Known rows, with every way that one mark hangs from another
Z328{Z201 Z647{Z34} Z772}: [ 0.76  4.88  0.98 -2.50  1.27 -2.80  1.73  1.28 -4.19 -0.61  0.04 -3.05
  1.45 -2.66  0.10 -1.84  2.02]
Z772{Z34{Z117 Z647} Z742}: [-0.58  1.17 -3.29 -0.92  1.85 -1.72  3.23  0.92 -1.82  1.15 -1.20  1.07
  1.40 -1.20  1.40  0.35 -1.35]
Z201{Z328{Z647{Z34{Z117}} Z772{Z742{Z881}}}}: [ 0.48  2.34 -1.48 -1.04  1.27 -3.23  4.08  1.72 -1.73  3.36 -2.08 -1.57
  1.27 -2.12  1.42 -1.52  0.63]
Z647{Z34{Z117 Z772{Z742}} Z328}: [ 0.19  1.64 -1.75  0.33  1.98 -3.54  2.08  1.26 -3.04  2.70 -2.87  1.38
 -0.58 -0.70  2.77 -3.69 -1.73]
Z117{Z34{Z772}}: [ 0.23  0.42 -0.43 -0.73  2.47 -0.79  0.28  0.57 -0.89  0.69 -0.66  1.13
 -0.53 -0.20  1.59 -2.87 -0.95]
Z34{Z117 Z772}: [-0.16 -1.39 -0.56 -0.50 -0.07 -1.85 -0.02  0.37 -1.03  1.48 -1.07  2.04
 -1.84  0.43  2.51 -2.98 -0.36]
Z772{Z34{Z647} Z742{Z881}}: [-1.34  2.26 -3.28 -0.95  2.27 -1.55  3.17  0.71  0.65  0.71 -0.90  0.38
  2.54 -2.09  1.56  1.15 -0.88]
Z328{Z772}: [-0.35  0.54  0.87 -1.22  0.21 -0.99  1.39  0.98 -0.17  0.04 -0.38 -0.06
 -0.43 -0.47 -0.09 -1.54  1.02]
Z328{Z201 Z647 Z772{Z34{Z117} Z742{Z881}}}: [-0.29  6.03 -1.69 -3.46  1.58 -3.55  3.43  2.66 -2.64  1.03 -0.56 -1.70
  1.97 -2.84  1.37 -1.30  1.68]
Z34{Z117 Z647{Z328{Z201}} Z772{Z742}}: [-1.29  1.37 -2.34 -1.89  0.65 -2.63  2.20  1.43 -3.86  1.57 -2.23  2.51
 -1.72 -1.94  3.02 -2.45 -0.06]
Z647{Z328}: [ 0.09  0.54 -0.04  0.16 -0.12 -0.26  1.45  0.47 -0.89  0.97 -1.23  0.50
 -0.17 -0.37  0.25 -1.62  0.21]
Z647{Z34{Z117 Z772} Z328{Z201}}: [ 1.25  3.17  0.02 -0.31  1.04 -3.11  0.90  1.32 -4.35  1.78 -2.02  0.47
 -0.50 -1.26  2.82 -4.60 -0.86]
Z647{Z34{Z117} Z328{Z201 Z772{Z742{Z881}}}}: [ 0.59  6.02 -1.38 -0.95  1.20 -4.05  2.33  2.45 -3.22  2.11 -2.43  0.11
  0.52 -1.93  2.39 -2.88 -0.29]
Z117{Z34{Z647 Z772{Z742{Z881}}}}: [-1.22  1.27 -2.77 -1.32  2.96 -1.59  1.45  0.39 -0.54  0.71 -1.25  1.91
  0.08 -1.61  2.61 -1.26 -0.86]
Z647{Z34{Z117 Z772} Z328}: [ 0.88  0.68 -0.65  0.60  1.13 -3.09  1.55  0.54 -2.98  2.26 -2.54  1.29
 -0.51 -0.46  2.85 -4.63 -1.14]
Z772{Z34{Z117 Z647{Z328{Z201}}} Z742{Z881}}: [-0.66  3.97 -3.76 -1.25  1.44 -2.51  3.59  1.56 -1.47  1.87 -1.85  1.16
  1.96 -2.34  2.69 -0.41 -0.67]
Z647{Z34{Z117} Z328{Z201 Z772}}: [ 1.50  4.55  0.33 -0.77  0.54 -3.22  1.92  1.82 -4.29  1.47 -2.00 -0.19
  0.18 -1.46  1.74 -3.97  0.13]
Z34{Z117 Z647{Z328} Z772{Z742}}: [-1.62 -0.62 -2.85 -1.14  0.66 -2.59  2.69  0.75 -2.75  1.98 -2.66  3.16
 -1.73 -1.29  3.04 -2.44 -0.28]
Z881{Z742}: [-0.84  0.02 -2.02 -0.22  0.44 -0.30 -0.35 -0.16  0.14  0.68 -0.86 -0.81
 -0.56  0.12  0.04  1.46 -1.08]

Rows
[ 1.75  4.06 -0.37  0.20  0.39 -2.46  0.80  1.06 -4.12  1.42 -1.69 -0.14
  0.54 -1.07  1.80 -2.76 -0.71]	Z647{Z34{Z117} Z328{Z201}}
[ 0.51  1.16 -1.72 -0.40  1.40 -2.80  2.89  0.99 -1.67  3.50 -1.92 -1.12
  0.93 -1.79  2.15 -1.66 -0.15]	Z201{Z328{Z647{Z34{Z117 Z772{Z742{Z881}}}}}}
[ 0.02  3.83  1.09 -3.15  0.22 -1.68  1.57  1.48 -3.22 -0.74  0.44 -2.36
  0.52 -2.30 -0.36 -1.35  2.86]	Z328{Z201 Z647 Z772}
[ 0.40  5.58  0.02 -1.21  2.12 -2.91  2.54  2.59 -3.72  1.06 -1.79 -1.09
  0.50 -2.16  0.68 -2.52 -0.37]	Z647{Z34 Z328{Z201 Z772{Z742}}}
[-0.14  4.89 -1.03 -1.86  2.06 -3.09  0.69  1.02 -3.08  0.18 -0.22 -2.19
  1.34 -2.71  1.68 -0.87  0.58]	Z328{Z201 Z647{Z34{Z772{Z742{Z881}}}}}
[ 1.38  1.61 -1.02  1.12  0.44 -2.43  1.43  0.24 -2.75  1.87 -2.21  0.66
  0.53 -0.31  1.80 -2.81 -0.98]	Z647{Z34{Z117} Z328}
[ 0.77  0.63 -1.16 -0.48  1.54 -2.41  3.02  1.10 -2.81  3.21 -1.80 -1.36
  0.52 -1.51  1.39 -1.84 -0.42]	Z201{Z328{Z647{Z34{Z117 Z772{Z742}}}}}
[-0.18  2.09 -1.03 -1.13  1.36 -2.16  4.10  2.34 -1.74  2.16 -2.20  0.78
  0.26 -0.93  0.84 -2.96 -0.10]	Z647{Z328{Z772{Z34{Z117} Z742}}}
[ 0.09  1.11 -1.67  0.14  2.07 -3.28  0.65  0.80 -2.13  1.67 -1.63  0.94
 -0.48 -0.33  2.51 -2.08 -1.98]	Z647{Z34{Z117 Z772{Z742}}}
[-1.01  0.66 -2.22 -1.39  3.14 -1.19  1.53  0.56 -1.69  0.47 -1.10  1.71
 -0.35 -1.33  1.87 -1.44 -1.08]	Z117{Z34{Z647 Z772{Z742}}}
[ 0.24  5.86 -1.13 -2.72  1.74 -3.98  2.24  2.26 -4.83  0.58 -0.79 -2.08
  0.92 -2.56  0.78 -1.13  1.12]	Z328{Z201 Z647{Z34{Z117}} Z772{Z742}}
[-1.59  2.09 -3.02 -1.78  0.39 -3.13  2.08  1.25 -2.38  1.89 -2.39  2.81
 -1.21 -2.26  3.92 -2.24  0.16]	Z34{Z117 Z647{Z328{Z201}} Z772{Z742{Z881}}}
[ 0.73  1.77 -0.93 -1.17  1.48 -2.83  4.19  1.85 -2.85  3.12 -1.97 -1.76
  0.83 -1.84  0.68 -1.69  0.41]	Z201{Z328{Z647{Z34{Z117}} Z772{Z742}}}
[-0.95  2.09 -4.11 -0.80  1.58 -2.31  3.09  0.71  0.00  1.50 -1.37  1.38
  2.09 -1.60  2.53  0.60 -0.98]	Z772{Z34{Z117 Z647} Z742{Z881}}
[-0.46  2.01 -1.95 -1.28  2.39 -1.12  2.99  0.95 -2.18  0.67 -1.72  1.35
  0.39 -1.60  0.96 -1.57 -0.10]	Z117{Z34{Z647{Z328{Z772{Z742}}}}}
[-1.30  3.25 -1.24 -1.98  0.29 -1.62  2.76  1.20 -1.76  0.18 -1.39  0.62
  0.28 -2.81  1.25 -0.70  1.42]	Z34{Z647{Z328{Z201 Z772{Z742{Z881}}}}}
[ 0.82  5.43 -0.82 -1.02  1.36 -3.70  2.45  2.61 -4.38  1.92 -2.31 -0.08
  0.04 -1.67  1.67 -3.06 -0.50]	Z647{Z34{Z117} Z328{Z201 Z772{Z742}}}
[-0.73  4.73  0.22 -2.67  1.14 -1.62  1.26  2.95 -2.02 -0.03 -0.15 -0.94
 -0.61 -1.70 -0.23 -0.37  0.58]	Z328{Z201 Z772{Z742}}
[ 0.68  4.05  1.68 -2.58  1.24 -1.22  2.03  2.41 -2.18 -0.25  0.24 -1.58
  0.95 -1.72  0.09 -2.42  0.77]	Z328{Z201 Z772{Z34}}
